Each row comes from the steps of one walk. Every step used is in the known rows, and no mark comes twice. Write the walk behind each row, first mark first.
Known rows
tubi-fave-feretup: [-1.07, -0.04, -1.16, -0.14, +0.47, -2.47, -0.40, -0.88, +0.16, +0.23, +1.85, -3.42, -1.36, -3.02, +0.21, +0.44, -0.58, -0.37, -0.56, -0.56, +0.03, +4.59, +1.57]
vazatod-feretup-sode: [-1.43, -0.87, +1.77, +1.91, -2.11, -7.65, -0.43, -0.74, +0.88, +1.04, -0.79, -1.38, -3.17, -7.66, -0.29, -0.21, -0.95, +2.79, -0.41, -1.74, -1.87, +1.17, -1.84]
suvus-kipo-tubi-vinas-razi-vazatod: [+1.91, -0.42, +0.36, -0.42, +0.87, +5.08, -0.62, +0.18, -0.35, -0.48, -1.36, +0.21, -0.36, +2.20, -0.72, +1.04, +0.37, -2.19, +3.79, +2.41, +0.12, -1.26, +0.36]
suvus-kipo: [+0.96, -0.32, -2.95, -0.46, -2.06, -2.41, -2.60, -0.13, -0.04, +0.93, -0.17, -2.61, -1.41, -2.88, -0.72, -1.68, -0.27, -0.21, -0.04, -1.84, -0.34, +0.59, -3.19]
sode-feretup-kipo-suvus-fave-tubi: [-0.82, +1.73, +0.55, -0.43, -1.86, -1.75, +2.45, +1.71, +0.55, -0.11, +1.05, +1.13, +0.97, +1.52, +1.79, -1.45, +0.05, +0.05, -4.08, -3.93, -0.39, +1.09, -0.51]
fave-feretup-kipo-tubi-vinas-razi-vazatod: [+1.04, -0.59, +1.01, +0.15, +1.57, +5.41, -0.24, -0.21, -0.16, -1.39, -0.07, +0.94, -0.72, +3.27, -1.21, +2.60, +0.37, -1.66, +2.13, +3.36, +0.91, -1.49, +3.03]
razi-vazatod-feretup: [-1.66, -0.22, +3.56, +0.26, +0.20, -6.90, -0.52, -2.09, -0.43, +1.39, -1.31, -0.72, -1.73, -4.67, -3.20, +0.17, -0.93, +0.48, +1.90, +0.31, -1.86, -0.98, -2.28]
tubi-vinas-razi-vazatod: [+0.96, +0.61, +0.61, +0.95, +1.12, -0.17, +0.60, -1.92, -0.83, -0.60, -2.40, +0.34, -1.98, +0.66, -3.99, +1.16, -0.16, -1.08, +4.46, +2.47, +0.46, -0.64, +0.69]
feretup-kipo-suvus: [+0.08, +1.28, -2.46, +1.16, -1.07, -1.94, -0.85, -0.16, +0.06, +0.35, +0.94, +0.30, -0.89, +0.02, -1.23, -2.20, +0.11, +1.75, -4.80, -2.65, +1.80, -3.15, -2.29]
vinas-razi-vazatod-feretup: [-1.43, +0.85, +3.83, +0.30, +0.77, -4.19, +0.30, -2.86, -0.51, +0.54, -1.68, -0.75, -2.32, -2.15, -4.05, +0.79, -0.60, -0.44, +2.72, +1.52, -2.09, -0.87, -2.68]
kipo-suvus-fave-tubi: [-0.81, +1.26, -1.42, -1.16, -0.22, +0.91, +1.57, +0.89, +0.25, -0.20, +1.25, +0.15, +0.70, -0.12, +1.55, -2.80, -0.32, -0.23, -1.57, -3.91, +0.05, +2.23, -1.29]
kipo-suvus: [-0.61, +2.64, -1.34, +0.88, -0.31, -2.33, +0.10, -0.98, +0.09, +0.28, +0.90, -1.31, -1.84, -1.75, -2.54, -2.72, -0.39, +1.44, -3.59, -3.82, +1.53, -1.43, -2.94]
tedanoz-kipo-tubi-vinas-razi: [+1.19, +1.33, +0.23, +0.34, +2.02, +6.54, +0.07, -0.46, +0.44, -1.21, -0.21, -1.10, -0.07, +1.33, -0.53, +1.25, +0.60, +1.86, +4.03, +3.08, +2.00, -0.31, +3.50]
vinas-razi-vazatod: [+0.10, +1.49, +0.54, +0.70, +0.82, -0.83, +0.21, -2.61, -0.66, +0.21, -1.79, -0.41, -2.89, +0.37, -3.58, -0.06, -0.41, -1.58, +3.87, +0.99, +0.13, +0.50, -2.94]
fave-tubi-vinas-razi-vazatod: [+0.48, +0.80, +0.54, +0.03, +1.13, +3.39, +1.67, -1.34, -0.32, -1.30, -1.52, +1.42, -1.90, +1.03, -2.85, +0.90, -0.14, -0.56, +4.78, +2.85, -0.16, +0.12, +2.75]
fave-tubi-kipo: [-1.12, +1.02, -4.09, -0.72, -0.23, +0.88, -0.69, -0.44, +0.55, -0.27, +0.92, -0.46, -0.29, -2.94, +0.51, -0.94, -0.10, +2.35, +1.13, +1.82, -0.08, +1.69, +2.59]
kipo-suvus-fave: [-0.13, +0.95, -1.14, +0.01, -0.20, -3.76, +0.25, +0.27, -0.47, +0.70, +0.05, -1.19, +0.76, -0.39, +0.23, -2.70, -0.26, -0.98, -2.17, -4.77, +0.92, +1.06, -4.23]
razi-vinas: [+0.86, +0.85, -0.88, +0.74, -2.04, +4.46, -0.27, -1.10, +0.28, +0.92, -0.47, -1.19, -2.09, -1.18, -2.08, -0.79, -0.71, +3.12, +2.24, -1.08, +2.01, +1.47, -1.20]
feretup-kipo-tubi-vinas-razi: [+1.84, -0.26, -1.89, +0.57, +0.94, +4.86, +0.07, -0.26, +0.39, -1.09, -0.26, -0.89, -0.67, +1.69, +0.17, +1.68, +0.66, +0.87, +0.77, +2.37, +2.07, -1.94, +1.17]
feretup-kipo-suvus-fave-tubi-vinas-razi-vazatod: [+1.13, +0.00, +0.31, -0.21, +0.76, +4.10, +1.67, +0.84, -0.75, -1.24, -1.20, +3.97, +1.40, +5.29, -0.35, +0.09, +0.55, -2.02, +1.54, +1.51, +0.09, -1.30, +2.03]
tubi-vinas-razi-vazatod-feretup-kipo-suvus-fave: [+0.61, -1.01, +2.27, +0.20, +0.49, -2.05, +0.60, +0.63, -1.14, -0.22, -1.72, +2.67, +2.47, +3.46, -0.68, +0.62, +0.50, -1.75, -0.90, +0.38, -0.79, -2.74, -0.63]
tubi-kipo: [-0.55, +0.76, -3.82, +0.37, -0.12, -3.28, -2.05, -1.19, -0.07, +0.52, -0.13, -1.71, -0.51, -3.58, -0.87, -0.62, -0.09, +1.80, +0.73, +1.26, +0.70, +0.73, +0.13]
vazatod-razi-vinas: [+0.19, +1.09, -0.31, +0.11, -3.26, +4.23, +0.12, -2.11, +0.20, -0.14, -0.95, -1.36, -1.54, +0.19, -3.06, -0.73, -0.90, +2.19, +2.25, -0.57, -0.55, +0.35, -2.09]

Write each row's walk
[-0.81, -0.74, +4.50, +0.81, -0.50, -0.77, +2.49, +1.26, +0.24, -0.88, -1.43, +3.63, +0.06, -0.79, +0.60, +0.51, -0.19, -0.15, +1.00, -0.08, -2.90, +0.59, +2.21] -> kipo-suvus-fave-tubi-vinas-razi-vazatod-feretup-sode
[+0.50, -0.34, -2.12, +0.21, -0.88, -3.29, -0.57, +0.96, -0.51, +0.72, +0.10, +0.23, +1.58, +1.41, +1.41, -2.14, +0.16, -0.81, -3.31, -3.61, +1.19, -0.32, -3.84] -> feretup-kipo-suvus-fave
[-0.04, -0.21, -0.19, +0.45, -0.40, -1.84, +0.81, +1.00, +0.87, +1.71, +1.22, -1.93, +0.43, -0.94, +4.58, +0.88, +0.31, +0.64, -2.20, -0.35, +0.92, +1.97, +0.21] -> sode-feretup-kipo-tubi-fave
[-1.01, -0.01, -0.92, +0.97, -1.39, -3.14, -0.93, +1.74, +0.43, -0.57, +1.19, +0.20, +0.34, -2.09, +2.10, -0.64, -0.19, -0.25, -2.79, -2.81, -0.58, +3.61, +0.97] -> tubi-kipo-suvus-fave-feretup-sode
[+1.33, -0.03, -1.09, +0.17, +1.12, +6.21, -0.07, -0.09, +0.57, -1.97, +1.02, -1.35, -0.89, +2.08, -0.35, +2.60, +0.54, +0.12, -0.28, +2.32, +1.65, -1.01, +3.00] -> fave-feretup-kipo-tubi-vinas-razi
[-0.07, -1.31, +1.96, -0.09, +0.15, +0.67, +0.60, -0.66, -0.09, -0.73, -1.19, +2.64, -0.49, +0.50, -1.82, +2.12, +0.17, +0.99, +1.85, +4.43, -1.71, -2.86, +3.22] -> fave-tubi-vinas-razi-vazatod-feretup-kipo
[-1.19, +1.16, -1.29, -0.70, +0.33, -1.73, -1.01, +0.69, -0.33, -0.75, +1.83, -1.17, +1.66, +0.09, +0.01, -0.82, -0.06, -1.32, -3.07, -2.38, +0.13, +2.15, +0.39] -> tubi-kipo-suvus-fave-feretup
[-0.08, +1.35, +0.65, +0.74, -1.93, -6.57, +0.99, +1.15, -0.23, +0.72, -0.11, -0.06, +1.19, +1.42, +0.69, -1.26, +0.17, -0.73, -4.93, -4.73, +0.48, -0.21, -3.36] -> sode-feretup-kipo-suvus-fave
[-0.56, +0.47, -1.98, +0.55, -0.26, -0.65, -0.54, +0.51, +0.19, -0.08, +2.60, -0.16, +0.05, +0.71, +0.45, -0.81, +0.20, +0.44, -5.74, -1.70, +0.99, -0.17, +1.13] -> tubi-fave-feretup-kipo-suvus
[+0.30, -1.71, -1.41, -0.95, +0.27, +2.07, -1.46, +1.45, +0.56, +0.27, +2.05, -1.87, +1.30, +0.59, +3.87, +0.52, +0.11, -1.16, -1.53, -1.57, +1.26, +1.60, -1.02] -> suvus-fave-feretup-kipo-tubi
[+1.39, -1.58, +1.28, -0.50, +1.70, +4.52, -0.04, +0.74, -0.55, -1.05, -0.65, +1.16, +1.32, +4.39, +0.65, +2.63, +0.46, -3.41, +2.91, +2.46, +0.49, +0.30, +2.00] -> suvus-fave-feretup-kipo-tubi-vinas-razi-vazatod
[+0.97, -0.50, -2.23, -1.13, -0.76, +2.85, -2.24, +0.99, +0.72, +0.94, +1.25, -3.03, -0.47, -1.92, +2.34, -1.33, -0.01, -0.15, -0.40, -1.95, +0.63, +0.16, -3.00] -> suvus-kipo-tubi
[-0.09, -0.63, -2.10, -0.25, +1.35, +0.83, +0.06, +0.09, +0.64, +1.66, +1.35, -3.13, +0.10, -2.81, +4.13, -0.45, -0.10, +0.32, +0.57, -0.51, +1.37, +3.26, -0.65] -> kipo-tubi-fave
[-0.20, +0.12, -2.41, -0.96, -0.83, +1.23, +0.83, +1.51, +0.25, -0.15, +1.25, +1.44, +1.43, +1.41, +2.56, -2.42, +0.06, +0.05, -2.56, -2.98, +0.30, +0.93, -0.78] -> feretup-kipo-suvus-fave-tubi
[-0.79, -0.20, -3.78, -1.47, -0.06, -0.16, -0.54, +0.61, +0.09, -0.03, +0.35, -0.20, +1.94, -1.63, +2.67, -1.02, +0.00, +0.40, +1.93, +0.78, -0.49, +3.58, +1.48] -> suvus-fave-tubi-kipo
[-0.92, +0.44, +4.47, -0.78, +1.33, +0.38, +2.49, -0.11, -0.46, -0.98, -1.11, +2.34, +1.08, +1.26, -1.77, +0.60, -0.07, -1.10, +1.29, +1.02, -2.43, -1.20, +1.42] -> kipo-suvus-fave-tubi-vinas-razi-vazatod-feretup
[-0.20, +1.33, +0.22, -0.03, +0.33, -1.54, -0.59, +0.74, -0.49, +0.65, +0.15, +0.09, +2.32, +1.02, +0.49, -2.62, +0.04, +0.26, +0.34, -2.94, +1.08, +1.50, -1.23] -> tedanoz-kipo-suvus-fave
[-0.43, +0.73, +2.18, +0.22, +0.39, +2.58, +1.54, +0.08, +0.00, -1.25, +0.03, +3.76, +0.16, +2.38, -2.40, +0.46, +0.44, +1.19, -2.19, +2.01, -1.01, -4.82, +2.94] -> fave-tubi-vinas-razi-vazatod-feretup-kipo-suvus
[+0.17, -1.69, -1.93, -0.30, -1.03, -3.01, -1.79, +0.38, -0.24, +0.05, +0.79, -1.33, +0.44, +0.02, +1.00, +0.47, -0.17, -1.37, -1.42, -1.46, +0.39, +2.12, -0.98] -> suvus-fave-feretup-kipo
[+0.25, -2.43, +2.04, -0.71, +0.16, -0.10, +0.65, +0.31, -0.51, -0.46, -1.78, +2.85, +1.58, +1.73, +0.31, +2.10, +0.24, -0.78, +2.54, +3.48, -2.11, -1.10, +2.18] -> suvus-fave-tubi-vinas-razi-vazatod-feretup-kipo
[+0.95, -1.65, -2.82, -1.19, +0.07, +2.16, -1.48, +1.42, +0.55, +1.68, +1.43, -2.93, +1.10, -1.86, +5.17, -0.82, +0.21, -0.75, +0.14, -0.50, +0.29, +3.02, -1.08] -> suvus-kipo-tubi-fave
[+0.00, -1.85, +1.88, -0.71, +0.02, -0.05, +1.24, +1.87, -0.38, -0.60, -0.54, +3.78, +2.78, +0.94, +0.70, +0.38, +0.14, +0.11, -0.53, +0.78, -1.26, -2.13, +3.87] -> razi-vazatod-feretup-kipo-suvus-fave-tubi-vinas
[-0.56, +3.07, +0.70, +1.72, -2.26, -5.46, +0.94, +0.03, +0.36, +0.37, +0.74, -0.02, -1.56, +0.04, -2.06, -1.11, +0.10, +1.72, -6.56, -3.80, +1.00, -2.90, -1.95] -> sode-feretup-kipo-suvus
[-0.95, +0.20, +2.04, -1.22, +0.28, +1.65, +1.73, +0.59, -0.18, -0.41, +0.08, +3.15, +1.47, +3.29, +0.84, -0.69, +0.15, -1.42, -0.58, -0.27, -2.04, -0.46, -0.85] -> vinas-razi-vazatod-feretup-kipo-suvus-fave-tubi
[+0.60, -1.91, -3.09, -0.07, +0.68, +1.08, -0.77, +0.80, +0.66, +1.64, +1.36, -1.64, +0.91, -1.08, +5.29, +0.04, +0.31, +0.59, -0.57, +0.69, +1.67, +1.77, -0.16] -> feretup-kipo-tubi-fave
[-0.23, -0.78, +2.11, -0.18, +1.02, +1.88, -0.61, -0.66, +0.37, +0.75, -0.06, +0.16, -0.42, +0.58, +0.62, +1.42, +0.21, +0.03, +0.73, +2.11, -0.39, -2.64, -2.05] -> vinas-razi-vazatod-feretup-kipo-tubi
[+0.41, -1.51, +2.03, +0.84, +0.06, -2.65, -0.49, -1.24, -0.60, -0.12, -2.11, +1.53, -0.56, +0.06, -2.75, +2.42, +0.16, +0.60, +1.56, +4.00, -1.08, -3.57, +1.17] -> tubi-vinas-razi-vazatod-feretup-kipo
[+0.42, -1.05, +3.58, -0.83, +0.81, +1.91, -0.57, -0.10, -0.16, -0.02, -1.23, -0.16, +0.09, -0.44, -1.21, +1.90, +0.16, -0.98, +2.55, +2.78, -2.10, -2.45, +0.30] -> suvus-kipo-tubi-vinas-razi-vazatod-feretup
[-0.41, +0.15, +5.55, -0.04, +2.39, +2.59, +0.01, -0.90, -0.07, -0.15, -1.17, +0.82, +0.63, -0.06, -1.97, +2.26, +0.15, +1.10, +5.16, +4.45, -0.97, -1.95, +3.32] -> tedanoz-kipo-tubi-vinas-razi-vazatod-feretup
[-0.17, -1.45, -2.58, +0.22, -0.44, -1.94, -1.43, -0.11, +0.15, +0.39, +1.66, -1.53, -0.40, -0.95, +1.36, +0.88, -0.04, +0.12, -1.78, +0.71, +0.50, +2.40, +1.81] -> tubi-fave-feretup-kipo
